Known rows, with every step that occurs
Y V B Z P: [  0  13  11   0 -14   2   9   2  -2  11   6  -8  -8 -11  14 -20  -9   4
  -2  18  -4 -33  19  -6   1 -13  -3   9  -5 -13]
S P A U V T Z: [-25 -28   8   4 -16  16  -8 -13   1  -3   5  -5  18  13   0   0  14  20
   9   1  -4   2   3 -15  -1  11  -4  16  -2  23]
V P E: [  5  -3  -3  -3 -10 -11  -3  18  -7 -25   5  18  -4   8 -22   7  -8 -11
  18 -24   4   8  -2 -11  -4   0  30  -6  15   9]
U V T: [  3 -23   5   3  -1  14  -6   1  -7  -1   7  -7  -4   0  -2 -10   3   8
 -13  11 -12  15 -29 -11   7  -4  -3   9 -11  13]
E P A U V B: [  5 -33  -4  -7  -9   9   6 -11 -24  -1   0 -13 -81  23  23   5  -4   3
  15  -7  23  -8  -1 -15 -38 -19 -13 -29  11  -7]
M V B Z P: [ -4  16  -6 -11  -1  -5   9  -3   5  16   4  -1  -4  -6  15  10 -16 -14
   6  21  -5   6  35  -1  -9 -15   2 -27   8 -14]
S P: [-18   5   2  -9  -7   1  -5  14  -9 -21   6  14   8  13 -23  13  -3   2
  15 -21  27   8  -4   3  -5   2 -23 -15 -26   4]
W F: [  7   2  -1 -19 -14   2 -10  14 -10 -12 -19   7 -12   5  -4  -5   1  14
  18 -13  25  -2  -5  22  15  -4   0 -30 -14   4]
T Z: [ -1  -6   1   2 -14   3 -17   2  14  -7  -5  12  45  -2 -11  18  17   7
  -5 -13   9  -9 -16  14   8  18  -9 -10  -8   3]
P A M V B: [ 21   2  -7  20   4 -23  16 -33 -13  -3  -2   0 -70  16 -12  11   2 -21
   4 -14  -4  14  18  21 -13  -3  -9 -24  27  -4]
E P A: [ 11 -14  -7 -14  -3 -15  -2  17 -11  -2   2   0 -57  33 -13   6  22 -10
  17 -20  44  -1   4  -2 -27  -5 -35 -24  -1  -1]
B Z Y V P A: [ -2  -4   2 -16  -8  -9  13  33   6  17  13   2  -1  -1   1 -34  34 -13
   5  12   0 -18  28 -11  30  -4  -2  24 -11   9]
R V P: [ -8  -6   2   2  17   0 -10   6   1 -26  -5  -7  -3  -7  -7   5  -1  -9
   3  11  -8   5 -14 -12  -2  -1  12   0 -12 -12]
E P A M V T Z: [ 17 -12  -9  25  -8 -16  -8 -30  16  13  -2 -11 -10  11 -13  12  23   3
  11 -11  14  10  30   3  -8  23  -6   3   9   8]
Z R: [ -6   4  -6 -10  20   3  14  13 -14  14   4   8  -1  -4  -2   3  -5  -6
 -10 -12  20  21 -25  12 -22  -9 -16 -10  -6   1]
M V B Z: [  7  14 -11 -15   4   3  11   6   7  -8  -2   4 -16   0  22  16 -16  -9
  -4  17 -13  10  21  13  -1 -11   2 -28   4  -8]
V T: [ 13   6  -8   5   0  11  -2   7  -5   7   2   7  -4  -2  -4  -4   2   2
  -7 -14  -8  15 -13   2   9  -1  -6  16 -15  18]
R V: [ -2   2   4  -6  18   2  -6   4  -2 -21 -11  -1  -1   6  -5  11   1  -4
  -9  10  10   9 -27   8  -9   0 -21 -10 -10 -18]
T V B Z: [  1   7  -3  -9   3   5 -17   9   8   1  -2   3  -2   2  29  -3 -20  -4
  -9  14 -19 -22 -14  -4  15   2   9  -6   9  11]
Z Y V T: [ -6  14  -1   1  -6  13  12  11 -12  35   7  -4  28 -15 -14 -37  22  -4
 -14   5 -10  10   3  -2  28  -4 -15  42 -28   5]
A M V P F: [ 16   8   1  16   2 -24   6 -31  -7 -28   5  -4  -8   4 -10  13 -10  11
  16 -18   1  21  32  13  17   4  16 -13  11  -4]
S P F: [-19  10  11 -32  -2 -14  -5  18 -15 -27   6   8  -3  36 -26   7 -10  19
  17 -32  20  10   1   7   4  -4 -15 -15 -10   0]
E P: [  9  -6  -8 -11  -6  -1  -6  14  -7  -9   1   3 -20  15  -5  13   4   3
  14 -19  47   1  -3  -2 -19  -2 -27 -26 -20  -8]
P A M: [ 29  -6   0  21  -1 -24  10 -19 -12  -7  -1  12 -56  21 -19   5  16 -12
   7 -35  25   0  -2  20  -5   6 -27 -14  14   8]
A P: [ 17   4 -12 -11   5   2  -2  -9  -5 -12   4   8   5  -1  14  18  -6   5
  18 -28  33   3  -2   0  -3 -12 -23 -20  -8  -2]
Y V P A U: [  8 -10   4  11 -13   8  12 -10 -19 -24   9 -14 -22  -1  20 -19  22  10
  11  10   2 -15  25  -5   7  -7  -1  27  -5   5]
Y V: [  9   8  11   1  -8   7   5   1 -12 -21   4  -5   8   0   1 -12  16  12
 -10  11  13  -9  -4  13  10  -2 -25  14 -22  -8]
M V T Z R: [-12   7 -12   4  13  10  -1  -9  17  26   2  -8  60 -18   1   9   9   4
 -20  21 -24  38  10  10   0  12  11  18  -1  10]

Rows
[ -8   1   5 -10  17 -14   1   7   5  18  -8  -6 -49  11   3  -2  -7 -23
   0  15 -10 -18   1 -13 -23 -12  -3 -13  21 -17] | R V B Z P A
[ -8 -23  10  15 -25  24  -4 -28   1  18   1  -1  61 -11  14   2  -6  23
   4   4   1   2  -7 -21  -5   8  16  16  21  12] | A U V T Z P E
[ -9   0   2  11  10  11 -21  -3  22   1 -15  -6  44 -10  -6   5   9   7
 -20  14 -26   6 -25  -1   9  19   6  26  -7   0] | R V T Z
[ 21 -15  -3  29  -4 -22   3 -13  -9 -14   8   6 -54   7 -21   0  12 -14
  20 -32   6  -3  11  -3   3   3   8  -4  10  13] | V P A M
[  3   3  -6 -20  17   2  15  29  10  12   4  17   8  -4  20   2  -5   3
 -10  -2  21   4 -13  11  -6  -5 -12  -9  -6   8] | B Z R
[-10  10  -7 -16   4   4 -11  16   4  31   0   6  13  -3  18 -16 -13 -18
  -9  13 -19 -14 -10 -10  23  -1   8  -2   5   9] | T V B Z Y
[ 16   6  12  22 -13 -16  16 -21  -4  13   6  -8 -46  -2   5 -22  -1  -2
   4   1  -2 -38  27   0  -1  -6  -6  12  15  -4] | Y V B Z P A M
[-21   2  -1   4  11  11 -14   4  19  32 -13  -4  57 -16 -18  -7  16  -5
 -19  12 -26  12 -20  -7  18  17   3  30 -13  -3] | R V T Z Y
[ 17   3  -6  33  -2 -11   5 -35  -1 -23   5   0   1 -14  -7  16  -4  -2
  15  -9   8  20  28  10  10   8  11 -13  -3  -2] | A M V P
[ -5  13 -13 -19  21   2  19   9   5  12   1   1 -14  -7  24  10 -22 -11
 -12  21 -14  20  15  13 -16 -15  10 -23  10  -8] | M V B Z R
[-11   8   4  -8  13  -3  -1   4   8  13  -9  -4 -20  -4   9   3 -22 -11
  -3  16  -8 -17  -6 -11 -17 -11   3 -14   6 -23] | R V B Z P
[-30  -8  10 -13  26  -9 -13   8  15   3  -5 -13  42  -4 -10   5  -2  15
 -12   1 -21   3 -17  -1  -3  10  32  12  12  -9] | T Z R V P F
[ -4  10  14  18 -24   2  -8 -10  11  20   4  -7  71 -12 -20 -20  14  16
  -6  11 -14 -14  10 -10  10  16  14  50   8   8] | Y V T Z P E
[-20   6  -4  -7  39   5  11   7 -13  16  -9  -7 -28  -8   2   0 -27 -13
 -20   6 -14  16 -36   4 -38 -15   6  -8   8 -19] | Z R V B
[ -5   0   1  -1  -3 -10 -25   7  -1 -16   5   5  34   9  -7  -2  -8 -10
  11   4  -8  -1 -11 -19  10  13  34   6  22  20] | T V P E
[ -1   5  -1 -12  17   4  -1  13  10 -12 -14   2 -30   1  17   7 -22  -7
 -12  14 -16 -12 -19   1  -8  -7   4 -14   3 -16] | R V B Z
[ 11  11   5  -5 -10  10  10  10   0 -13   1  -2 -23  -5  23 -15  -7   9
 -13  16 -14 -28   5   7  10  -9   0  10  -9  -6] | Y V B Z
[  4  -1  -5  13 -12  11 -17   1  16  10  -3   6  43 -10  -8   4  11  11
 -11 -12 -18   3 -12   3  18  18   7  23 -11  21] | V T Z
[-17   4   8  11   1  -2 -19  -6  21  22 -11  -2  60  -7 -25   4   2  -1
  -6   9 -17   6 -15 -16  -7  20  17  28  20  -3] | R V T Z P E
[  1 -29   5   3 -16  19   4 -11 -17 -31   5   4   6  -1  23   6 -15  14
  14  -1  10   6  -9 -17  -5  -6  23  -8  14   7] | A U V P E
[  0  11   2  -9   6  10  20  14  -3   7   4  -6 -16 -11  27 -20 -15   7
 -20  18 -15 -19  -2   8  -5 -13   6  16  -4  -7] | Y V B Z R
[ 25  13  -9  19   0  -8  15 -30   6 -10  -3   8 -24  -8  15  18 -24  -2
   2  -6  -1   6  22  21   5   3   3 -26  10  -6] | A M V B Z
[-21  -5   5   5 -20   4  -9   8  10  18   6  -5  73 -25 -22 -20  33   0
  -2   7 -12 -16  11  -7  33  14  13  28 -22  -1] | T Z Y V P
